Each row was made from one small tree. The marks that hang from a mark follow it in brackets, in alphabetical order. Every link used is in the known rows. Write each row's tree.
In the rows, 128 means zero.
Known rows
batup[fazat[pobig] linefi]: [126 120 135 102 143 142 142 143 107 144 143 125  81  98 100 122 147 116
 125 141 167 113 131 118 136 118 132 105 145 118 156 124 125 141 115 104
 128 121 136 111 121 160 113 142 155 138 137 140  79 125]
kera[batup]: [124  95 138 132 135 149 142 138 137 103 145 123 169  92 119 133 136 138
 111 124 135 113 126 133 129 129 150 131 139 119 128 143 112 147 116 141
 134 118 127 126 136 155 101 144 154 129 116 120  89 126]
modo[sanepot[tosu]]: [132  78 137 108 132 134 145 141 141 123 139  81 124 111  82 129 130 131
 113 122 143 131 143 132 120 131 135 126 162 119 132 133 122 149 152 141
 122 140 117 130 135 151  99 163 148 139  93 108  91 130]
tumas[sanepot[modo rali siruf tosu vikez]]: [103  67 169  89 134 102 152 166 144  88 147  52 109  77   9  86 100  99
 100 103 139 145  88 173 120 133 130 135 165  96 135 128  90 156 138 150
 123 125 104 143 153 114  67 193 153 148  44 107  78 131]
batup[linefi]: [130 107 143 113 134 139 153 144 131 122 156 140  97  92 132 132 152 123
 126 121 125 113 133 114 145 129 116 109 144 117 140 116 120 157 126 130
 131 113 139 122 141 149 117 142 152 133 137 113  83 120]
batup[fazat[bolu pobig] linefi]: [130 116 127  90 138 138 143 131 114 146 133 127  72  91  93 128 139 124
 122 130 194 131 121 126 142 119 139 113 135 105 155 127 151 141 113 106
 113 150 148 101 131 166 125 135 160 142 150 151  69 136]
simavol[sopa[kera[batup]] vipin]: [130 131 116 151 141 148 163 149 157 101 114 126 143 110 116 149 119 159
 110 117 179  99 125 158 149 135 129 124 162 122 137  91 108 126 115 164
 178 119 129 137 117 147 105 154 151 134 131 153  59 113]
rali[bele[mone]]: [129  74 139 122 158 145 147 137 145 121 151 122 124  85 128 113 146 142
 109 133 162 122 126 134 137 137 149 122 137 126 128 132 128 157 136 153
 125 107 135 137 125 115 110 157 151 126 136 142  92 126]
mone[bele[simavol[sopa[kera] vipin]]]: [141 133 121 144 140 124 171 154 177 120 121 131 114 121 131 131 134 168
 113 122 221 112 143 162 167 131 126 110 164 128 143  86 126 133 153 131
 181 114 142 138 117 142 111 153 164 132 133 177  56  92]
vipin[simavol[sopa[kera[batup]]]]: [123 124 138 136 130 149 154 143 170 112 116 128 157  95 108 145 128 158
 106 138 184 108 128 138 126 126 131 158 150 118 137 145 125 107 124 144
 167 113 128 129 131 155  97 141 141 133 135 148  87 115]
sopa[kera[batup[linefi]] simavol[vipin]]: [122 144 119 147 127 140 170 138 160 107 123 137  77  98 137 151 135 160
 101 131 183  96 130  93 145 130 112 130 154 110 150 119  89 136 112 157
 188 108 118 116 132 151 123 135 149 123 136 151  72 123]
vipin[simavol[sopa[kera[batup[fazat[bolu pobig]]]]]]: [122 131 122 113 133 149 143 131 155 132  91 113 134  93  67 141 116 158
 103 149 252 125 119 151 124 118 154 162 141 106 151 154 155  91 112 118
 154 149 135 108 120 173 106 137 148 144 150 189  73 129]
modo[sanepot[tumas]]: [136  74 124 112 139 149 140 133 138 132 156 104 130 104  89 127 142 127
 114 128 137 109 138 127 125 126 141 101 129 118 127 136 119 148 150 114
 131 138  99 120 122 155  50 168 142 122  88 108 111 127]
mone[bele[simavol[sopa[kera[batup]] vipin]]]: [137 134 118 155 146 135 169 146 182 105 114 122 156 117 127 140 124 179
 108 119 230 109 147 167 162 132 129 128 159 126 150 101 111 134 134 142
 188 105 127 138 120 146 101 159 167 127 132 184  51  94]
pobig[fazat]: [124 101 134 115 133 142 163 144 125 117 148 139 117  83 122 125 145 133
 100 136 160 118 117 125 139 122 147 117 145 125 128 138 124 153 131 136
 122 132 139 124 121 154 109 144 159 149 114 126 101 138]
kera[batup[fazat] sopa[simavol]]: [126 121 145 128 138 169 165 167 143 102 156 126 157  86 103 154 124 148
  98 143 204 115 112 123 131 125 162 134 133 118 141 208  96 152 120 135
 144 114 124 105 129 175 121 136 145 139 113 145 106 126]
tumas[sanepot]: [133  83 140 117 123 132 147 154 127 104 157 116 122 106  98 120 148 127
 110 125 140 126 125 133 139 126 140 123 145 132 133 128 126 152 144 134
 119 116 142 122 136 159  95 152 146 134 107 112 102 131]
fonop[vikez]: [124  93 127 119 136 141 144 154 138 121 156 126 124 106 117 137 147 116
 114 117 125 117 117 120 135 134 143 119 143 105 126 141 111 145 136 136
 134 126 143 137 136 137 103 139 163 131 138 117  98  87]
rali[bele]: [131  83 122 115 161 136 152 133 142 124 155 123 127  95 126 112 140 131
 112 122 148 130 135 125 140 134 144 112 132 121 127 111 123 153 133 123
 116 117 146 135 125 123 116 148 161 128 125 126  94 123]
sanepot[modo siruf tosu tumas vikez]: [112  88 138  89 147 121 147 150 129 106 158  65 113  76  47  90 110 102
 109 115 115 127 110 136 108 142 126 117 144  94 131 128  79 143 138 128
 140 136  90 131 147 124  42 181 162 145  56 110  81 124]
simavol[sopa vipin]: [133 120 124 134 147 146 160 162 146 106 132 138 138 108 133 130 120 143
 121 114 150 110 126 154 153 145 135 103 156 129 134 105 119 147 126 147
 162 117 157 139 119 145 112 152 149 144 125 133  59 116]
rali[bele[simavol]]: [133  93 124 117 141 139 157 135 151 125 151 112 132 104 130 115 142 139
 108 122 173 129 140 123 147 128 143 125 133 117 144 141 129 156 139 115
 139 112 147 128 132 123 107 150 164 117 114 141  85 115]
kera[batup[fazat]]: [121  93 141 125 144 159 154 150 131 108 155 115 146  85 105 134 128 133
 103 132 162 110 125 128 132 116 156 120 133 120 130 154 114 148  99 125
 127 114 131 118 121 164 101 146 148 149 126 133  89 121]
sopa[kera[batup[fazat linefi]] simavol]: [119 133 132 127 127 149 171 148 155 117 140 122  60  83 110 155 141 141
  96 140 204  98 124  86 137 111 120 135 148 108 148 146 103 132 106 129
 159 103 116 103 134 164 122 132 145 135 144 148  95 127]
sanepot[rali tumas vikez]: [125  69 152 114 153 133 158 147 161 117 161  98 125  85  67 104 121  99
 106 110 127 100  94 164 130 126 148 101 134  92 115 125 119 153 127 117
 137 137 132 130 121 115  57 169 158 146  80  97 103  94]
kera[batup[fazat linefi] sopa]: [125 115 152 117 155 171 159 164 121 117 162 133 146  81 101 161 136 137
 113 128 182 110 128 132 152 119 128 114 133 122 153 162 104 164  98 136
 126 103 122 107 130 171 113 145 147 143 136 146  83 111]
sanepot[modo rali[bele] siruf tosu tumas vikez]: [108  62 140  83 182 114 158 140 161 114 156  50 119  61  33  71  95  99
 100 102 141 134 103 166 117 140 130 110 137  83 128 119  83 162 126 126
 130 134  98 150 138  78  43 200 165 139  46 119  85 127]
sanepot[modo rali siruf tosu tumas vikez]: [108  75 155  89 151 117 153 152 152 106 155  55 117  71  31  83 100  95
 106 108 122 122  89 172 113 140 135 112 146  84 126 131  84 151 131 133
 138 143  92 138 142 105  39 192 160 144  41 101  85 128]
simavol[sopa[kera[batup[fazat[bolu] linefi]]] vipin]: [130 139 116 125 152 152 179 148 152 120 118 128  83  87 102 163 113 158
 107 109 235 107 126 144 166 124 111 117 146 105 156  93 129 140  89 152
 155 126 138 115 124 160 122 147 146 154 169 179  39 113]
vipin[simavol[sopa[kera]]]: [129 126 139 124 124 138 156 147 168 125 126 134 115 103 116 134 137 146
 113 140 174 112 123 133 131 127 129 144 152 119 130 125 135 103 146 131
 161 121 140 126 127 150 107 137 142 140 139 143  91 113]
sopa[simavol]: [131 113 134 125 120 138 154 151 148 107 152 131 109  97 133 126 141 134
 109 136 146 119 117 102 126 133 149 129 147 117 128 159 112 142 146 127
 149 121 139 116 140 155 122 129 149 129 112 113 106 134]
modo[sanepot[rali[bele] siruf tosu tumas vikez]]: [119  46 139  84 181 123 152 137 170 126 148  48 127  82  10  84  85 108
  93  97 158 136 123 169 119 128 131 108 146  89 127 119  84 173 136 115
 115 132  95 142 122  93  39 213 163 140  47 114  91 112]
mone[bele[simavol[sopa vipin]]]: [141 123 126 141 151 133 164 163 168 110 133 132 152 115 144 120 124 166
 117 118 203 121 147 163 166 141 136 105 155 129 150 114 122 160 145 124
 173 107 152 139 117 144 105 156 161 135 125 165  53  94]
bele[mone simavol[sopa]]: [137 106 153 134 113 158 149 163 154 103 135 120 151 105 122 138 138 141
 120 130 179 106 119 161 144 137 142 145 158 125 151 169 132 155 148 166
 165 102 142 129 140 139  97 161 146 125 126 148  70 111]
pobig[fazat[bolu]]: [129  95 128 106 127 142 165 128 133 117 137 141 110  75 113 130 139 142
  97 125 188 137 108 132 142 125 150 125 135 113 126 142 149 154 130 136
 110 161 148 116 131 161 120 137 164 155 127 140  90 145]

Which tree is each row?
[124 125 119 105 134 143 146 116 127 141 115 114  80  96  75 146 139 139
 111 132 225 120 120 129 139 113 133 136 140  99 157 113 143 117 102 122
 131 149 122  99 131 168 120 137 162 135 155 172  66 133] | sopa[kera[batup[fazat[bolu pobig] linefi]]]
[130 133 121 145 117 130 170 149 159 113 130 136  57 112 139 134 138 151
  97 139 176 105 115 104 138 130 141 121 155 119 127 110 108 121 146 146
 180 128 136 118 120 152 133 131 154 133 123 141  89 124] | sopa[kera simavol[vipin]]
[125 142 137 135 154 169 178 175 140 106 148 143 117  87 126 161 123 158
 102 135 212 100 126 110 154 129 129 112 136 120 159 176  80 168 102 145
 170 100 127 104 120 173 124 140 141 144 130 163  73 117] | kera[batup[fazat linefi] sopa[simavol[vipin]]]
[131  66 161 105 131 116 163 161 156 102 145  74 123  99  64 107 125 118
 100 114 143 127 114 174 136 129 142 126 164 121 140 131 124 162 141 156
 116 129 151 129 141 131  93 171 149 143  81 103  98 142] | tumas[sanepot[rali tosu]]
[123  70 167  94 123 115 152 167 146  97 144  79 125  95  45  96 105 116
  99 113 139 135 104 179 132 129 141 126 165 119 139 134  94 171 136 149
 112 119 136 127 147 136  83 187 157 140  70 109  86 152] | tumas[sanepot[rali siruf tosu]]
[129 142 119 141 143 147 168 145 153 108 116 136 113 103 123 157 127 154
 119 111 179  95 136 143 160 133  96 119 160 119 153  81 101 140 102 165
 179 104 126 134 127 147 109 153 149 132 148 155  48 109] | simavol[sopa[kera[batup[linefi]]] vipin]
[137 130 138 152 109 149 168 159 161 112 116 123 102 121 126 147 134 161
 110 129 206  93 118 162 157 134 135 137 171 127 149 121 128 131 150 180
 198 109 136 130 122 138 103 163 149 130 135 173  53 104] | bele[mone simavol[sopa[kera] vipin]]
[115  71 145 106 151 131 156 144 155 111 162  84 118  75  64  99 130  92
 111 117 127 106  88 160 125 133 140 107 129  82 118 129 118 140 129 125
 146 148 103 142 129 106  46 169 146 136  64 101 104 110] | sanepot[modo rali tumas vikez]
[125 130 134 145 148 168 172 177 143  98 147 131 146  92 118 155 111 163
  93 143 210 107 116 124 144 129 160 118 138 126 143 187  85 154 110 147
 168 114 133 106 113 175 120 139 145 146 115 161  83 118] | kera[batup[fazat] sopa[simavol[vipin]]]
[118 138 128 123 139 154 146 144 149 133 103 113 141 101  77 135 121 150
 106 158 222 107 127 143 120 115 147 155 149 121 149 155 129  89 111 117
 168 123 126 115 112 162  94 144 148 141 137 177  84 120] | vipin[simavol[sopa[kera[batup[fazat[pobig]]]]]]
[125  36 145 106 184 136 155 134 181 130 143  41 120  80  27  99 110 117
  90 110 177 118 122 175 117 133 138 120 145  92 130 135 120 171 145 151
 126 132 104 145 116  82  44 208 147 141  71 123  99 103] | modo[sanepot[rali[bele[mone]] tosu tumas vikez]]
[115  65 132  93 169 132 152 136 153 121 161  93 132  65  78  79 120 112
 112 118 141 122 100 161 133 139 141  91 112  99 126 130  93 157 120 118
 128 130  89 144 127  92  44 183 154 109  64 127 102 159] | sanepot[modo rali[bele] siruf tumas]
[125 132 131 134 119 139 160 134 159 113 132 131  83  92 124 153 148 145
 108 133 175 103 125  91 132 123 113 145 153 105 147 136  99 134 121 145
 165 109 112 112 150 157 124 132 151 118 136 136  94 130] | sopa[kera[batup[linefi]] simavol]
[131 129 136 162 115 162 162 155 165  96 108 117 145 112 120 155 126 172
 102 128 218  84 121 166 152 134 134 151 167 124 155 137 115 136 128 192
 205 102 121 131 123 140  94 166 148 126 130 181  48 105] | bele[mone simavol[sopa[kera[batup]] vipin]]
[124 136 139 127 136 148 155 141 170 119 119 137 130  89 114 151 135 156
 114 131 182 101 138 123 138 124 101 154 149 112 154 133 115 121 111 145
 169 100 124 125 140 152  99 144 138 133 150 152  77 112] | vipin[simavol[sopa[kera[batup[linefi]]]]]
[116  56 152  98 150 135 143 145 152 118 156  86 128  89  25 101  98 104
 103 109 137 116  95 165 121 122 140 102 140  87 114 132  89 160 136 108
 130 132  88 128 119 125  32 200 154 135  50 101 101 107] | modo[sanepot[rali siruf tumas vikez]]
[135 132 123 139 134 136 167 154 153 116 123 135  97 118 122 140 126 145
 117 119 171 103 122 154 153 134 127 109 163 126 129  74 122 121 136 155
 172 124 143 136 114 144 117 148 155 142 133 145  63 112] | simavol[sopa[kera] vipin]
[124  47 131  97 186 124 159 132 176 133 148  42 123  88  27  96 107 110
  94  99 162 124 133 163 122 130 132 110 146  90 126 116 114 167 137 120
 122 142 113 144 116  86  47 196 156 141  59 106  99 103] | modo[sanepot[rali[bele] tosu tumas vikez]]
[139 119 115 123 138 138 167 138 171 126 128 111 113 118 115 133 137 146
 114 116 210 120 136 146 154 128 126 136 152 119 149 106 136 131 148 129
 159 113 144 134 132 117 113 154 166 117 129 158  74 107] | rali[bele[simavol[sopa[kera]]]]
[125 121 131 127 142 158 165 155 152 114 131 110 132  97  88 151 123 141
 109 129 200 103 119 149 142 116 138 131 153 118 135 119 120 122 107 137
 151 115 125 125 120 158 107 151 148 145 141 151  81 114] | simavol[sopa[kera[batup[fazat]]]]
[124 118 131 118 133 153 163 143 174 120 119 119 126  81  84 152 111 159
  93 138 237 120 116 139 132 115 144 156 134 104 138 157 150 108 111 130
 145 135 142 109 129 171 106 136 138 157 157 175  78 120] | vipin[simavol[sopa[kera[batup[fazat[bolu]]]]]]
[125 120 126 142 114 140 155 135 163 102 130 121 113  98 117 145 138 150
 100 140 176 109 115 105 123 124 143 151 150 112 131 146 104 120 132 145
 166 121 114 117 142 156 120 133 153 119 119 131 106 131] | sopa[kera[batup] simavol]
[127 130 146 123 145 167 167 169 139 108 157 135 129  80 110 162 133 148
 108 140 203 109 121 107 145 122 132 128 133 113 157 193  90 164 109 134
 147 100 120 101 136 176 123 136 141 135 131 147  94 121] | kera[batup[fazat linefi] sopa[simavol]]
[136 129 136 138 134 149 165 172 146 107 144 149 125 108 138 144 128 156
 107 137 177 117 111 126 147 140 152 112 145 128 136 160  94 153 147 152
 168 125 143 115 123 163 131 133 149 132 109 141  88 122] | kera[sopa[simavol[vipin]]]
[122 138 115 131 134 142 182 141 162 117 125 130  43  82 116 157 126 164
  89 129 240 109 119  95 153 119 124 127 142  98 150 131 116 137 100 145
 165 130 137  99 129 171 132 131 148 146 158 174  63 126] | sopa[kera[batup[fazat[bolu] linefi]] simavol[vipin]]
[131  87 137 109 154 126 152 147 145 117 160  76 114  93  70 109 126 106
 102 111 118 113 126 137 116 135 134 116 147 103 131 122 109 150 137 125
 135 137 137 122 136 132  64 166 164 158  85 101  91  95] | sanepot[tosu tumas vikez]
[117  45 134  93 177 135 147 136 160 127 155  80 131  82  27  86  95 111
  96 103 158 129 110 161 126 126 136  98 128  89 116 118  88 168 133 100
 117 128  89 140 114  97  34 205 157 129  56 115 101 109] | modo[sanepot[rali[bele] siruf tumas vikez]]
[131 112 133 107 144 161 136 139 118 125 128 119 176  95  67 148 123 146
 113 134 223 137 110 165 133 124 173 134 125 111 147 174 140 140 116 126
 118 158 132 102 126 182 121 138 160 137 122 167  77 134] | kera[batup[fazat[bolu pobig]] sopa]
[124 141 114 112 121 141 153 122 146 131 110 117  62  91  83 148 134 146
 103 141 244 122 113 102 132 114 135 150 144  94 162 145 131 118 111 118
 150 146 123  93 141 174 131 127 156 127 147 173  80 144] | sopa[kera[batup[fazat[bolu pobig] linefi]] simavol]
